Each row was made from one path, in order. Every step used is in the known rows, and no mark comes twice. Write each row's path.
(in the rows, 128 means zero)
Known rows:
memot/kivu/zabor: [ 88 134 117 170 100 118 178 124  97 175 134 138  96 109 153 149 130 103
  99 151 108 137 123 141 111 102 119 139 127]
varit/kivu: [178 110 138 153  80 124 139 193 110 108 154 109 132 138 151 143  96 119
 129 113  71 119 139 124 139  82 100 137 135]
memot/nugul/lutu: [104 148 109 167 115 136 115 179  87  80 165 146 130 109 160 129 157 119
 163 153  61 137 123 142 138 113 127 163 129]
lutu/nugul/memot: [170 164 133 149 101 123 122 106  70 103 147 184 157  99 163 123 135 106
 116 120  75 137 129 137 153  82 140 105 134]
fosepaz/zabor/kivu/varit: [ 79 122 118 146 124 131 189 137 185 189 139 121 112 151 121 114 173 103
  93 136 152 137 115 126 125 179 151 175 129]
nugul/memot/kivu/zabor/fosepaz/varit: [ 62 147 107 148 133 111 151  79 155 208 114 173 110 124 124 103 188 111
  88 155 122 140  86 151  98 145 123 178 142]
zutosun/varit/kivu/zabor/fosepaz: [118  88 122 174  89 123 140 130 158 199 155  88 134 154 123 104 166 143
 101 100 147 114 103 128 102 164  93 184 139]
lutu/nugul/mukir: [114 140 108 152  88 123 111 125 103  86 154 176 140  93 176 126 132 117
  94 122  66 137 121 132 144  86 149  81 128]
fosepaz/zabor/kivu/varit/zutosun: [102  98 113 160 138 124 182 121 208 219 146 111 130 147 119  95 188 105
  94 119 184 125 101 128 118 236 139 196 134]
fosepaz/zabor/kivu/memot/nugul: [ 41 157 123 141 136 144 134 214 150 110 141  84 137 141 140 104 150 118
 131 129 127 120 116 147 147  96 152 184 130]
zabor/kivu: [154 128 129 138 100 130 158 158 132 123 158 124 116 131 139 149 116 106
 128 102 105 133 135 139 138 110 129 155 122]
zabor/fosepaz/varit/kivu/memot/nugul: [ 70 137 120 151 117 124  93 216 164 100 128  89 139 142 142  77 133 138
 133 122 107  98  99 142 142 113 109 203 139]
kivu/varit: [125 128 131 165  97 120 176 128 117 134 140 143 109 120 156 135 131 101
 117 162 111 137 129 127 141 150 113 148 128]
lutu/nugul/memot/kivu/zabor: [118 167 116 166  99 118 152  82  69 178 126 188 139  84 161 115 188  97
  92 138 115 138 121 149 119  72 149 123 137]
fosepaz/varit/zutosun: [141 108 108 161 121 102 118 132 155 147 154 150 143 133 148 124 101 108
 105 121 100 118 107 133 119 209  95 183 132]
lutu/nugul: [131 141 126 159  94 121 129 136  84 107 148 160 133 102 163 135 108 111
 102 113  75 131 135 126 152 101 127 105 118]
zutosun/varit/kivu: [198  97 118 163  77 117 127 174 110 152 165 106 154 152 152 133 100 135
 120 108 112 115 120 124 123 102  84 148 143]
lutu/nugul/memot/kivu/varit/fosepaz: [148 152 105 163  82 123 170  75 106 213 110 200 129  73 156  73 201 101
  86 168 148 122 109 130 129  92 154 142 146]
memot/kivu/zabor/fosepaz/varit/zutosun: [ 51 100  86 174 135 102 152  85 192 239 128 145 106 124 122  97 175 116
  74 127 148 120  80 141  86 224 101 198 134]
varit/zutosun: [157 109 126 168 109 114 139 144 122 124 160 133 136 118 158 140 101 111
 124 114  90 125 123 134 134 165  92 152 128]
varit/kivu/memot/nugul: [130 144 138 158  96 133 114 235 101  67 142  86 150 122 172 115 106 121
 159 130  91 104 133 144 157  39 110 175 139]
zabor/fosepaz/varit/kivu/memot: [109 122 122 144 106 117 111 200 178 113 129  94 129 156 127 102 100 124
 105 110  97  99 104 128 140 119 101 178 134]
zutosun/varit: [166 119 116 161  97 116 134 139  99 137 166 133 139 133 156 146  97 126
 118 127 108 133 116 130 125 137  84 142 135]
zutosun/varit/fosepaz/zabor: [102 100 107 154 104 125 137 146 152 196 156 124 140 150 126  98 143 144
  72 144 130 119  94 109 111 165 105 165 137]
memot/kivu/zabor/fosepaz/varit: [ 29 125  98 160 122 109 162 103 167 206 120 150  89 126 121 116 160 116
  68 146 128 130  92 140  95 174 112 173 127]
kivu/zabor/fosepaz/varit: [ 30 122 123 157 126 117 139 106 179 170 136 140 101 143 117 112 163 116
  80 134 116 128 100 133 108 198 117 196 120]

Write each row's path:
[ 80 160 111 163 112 122 153  70 106 196 121 176 123  89 139  96 201 112
  89 129 122 137 104 149 122 102 147 122 138]
lutu/nugul/memot/kivu/zabor/fosepaz
[149 130  96 175  90 132  92 224 100 103 161  92 172 135 166  95 146 127
 171 127 115 103 108 142 130  81 107 203 149]
zutosun/varit/kivu/memot/nugul/lutu
[139 125 127 146  92 114 112 213 149 100 136 109 145 150 152 121  76 105
 114 119  96  98 123 128 137  97 104 175 135]
fosepaz/varit/kivu/memot
[ 62 116 102 160 104 122 195 132 164 236 114 139  97 119 130  90 172 118
  60 193 148 126  99 110 110 148 131 155 139]
memot/kivu/varit/fosepaz/zabor
[119 104 118 143 108 116 121 168 186 139 142 116 122 158 119 109 114 136
 104 109  86 111 105 123 125 150  95 165 134]
zabor/fosepaz/varit/kivu
[156 106 115 161  73 122 140 133 119 168 160 137 135 129 147 113 118 133
 101 135 133 116 112 120 121 134  93 167 134]
zutosun/varit/fosepaz
[ 96 107 122 133 106 138 157 160 186 184 148 117 117 147 108 100 161 129
  88 119 129 117 112 115 122 132 145 178 126]
varit/fosepaz/zabor/kivu
[120 133 108 168  95 114 195 130 106 172 123 149  96 106 163 139 128  95
 108 177 118 141 123 136 124 121 110 130 134]
memot/kivu/varit
[ 84 150 124 155 119 124 169  85 116 184 125 152 109 109 131 120 188 114
 106 149 109 145 106 152 114 105 126 145 141]
nugul/memot/kivu/zabor/fosepaz
[ 98 101 104 159 137 106 120 120 190 162 148 138 126 140 125 105 131 129
 100 113 106 118  90 132 120 237  89 183 128]
zabor/fosepaz/varit/zutosun
[ 92 138 111 152 108 125 189 113 147 230 110 161 117 114 133  81 203 111
  78 199 146 133  93 121 114 116 144 161 153]
nugul/memot/kivu/varit/fosepaz/zabor
[ 74 125 125 134 103 140 152 199 186 157 140  94 122 147 119  94 149 115
  89 120 145 103 114 120 135 104 153 191 125]
varit/fosepaz/zabor/kivu/memot
[136 106 125 178 111 112 167 110 142 164 145 137 127 114 158 121 139  97
 117 141 130 126 118 131 131 203 107 174 133]
kivu/varit/zutosun
[ 38 142 124 139 118 149 137 211 172 138 140  91 132 134 128  70 179 127
 113 133 150 103 108 135 140  92 159 211 131]
varit/fosepaz/zabor/kivu/memot/nugul
[ 53 100 112 171 140 108 130  91 197 199 142 138 121 138 120  94 171 120
  76 110 143 115  88 136  98 251 106 222 126]
kivu/zabor/fosepaz/varit/zutosun
[ 48 125 112 167 110 122 178 112 134 189 129 130  84 110 130 132 160 118
  90 141 108 139 108 141 110 131 115 138 124]
memot/kivu/zabor/fosepaz
[151 164 108 166  96 117 170  79  82 181 116 198 137  82 169 106 170  92
 105 163 125 141 117 143 137  98 146 111 146]
lutu/nugul/memot/kivu/varit
[117  97 104 143 101 132 154 144 190 221 158 114 137 160 109  91 164 139
  80 111 172 115  94 119 106 160 133 191 136]
zutosun/varit/fosepaz/zabor/kivu
[127 110 125 150  80 135 193 123 168 193 140 135 101 121 127  97 181 102
 106 136 176 114 123 123 130 152 151 202 124]
zabor/kivu/varit/fosepaz
[137 146 131 140  96 131 153 190 128  93 146 105 122 129 148 143 106  95
 132 107 124 121 139 144 154  80 133 161 122]
zabor/kivu/memot
[ 92 102 141 166  94 130 150 148 156 159 146  98 113 142 123 116 158 131
 105 107 105 115 121 127 121 134 111 172 129]
varit/kivu/zabor/fosepaz
[165 167 108 153  95 118 142 108  59 144 131 187 145  82 167 124 139 105
 112 139  78 141 119 144 140  48 135  88 143]
lutu/nugul/memot/kivu
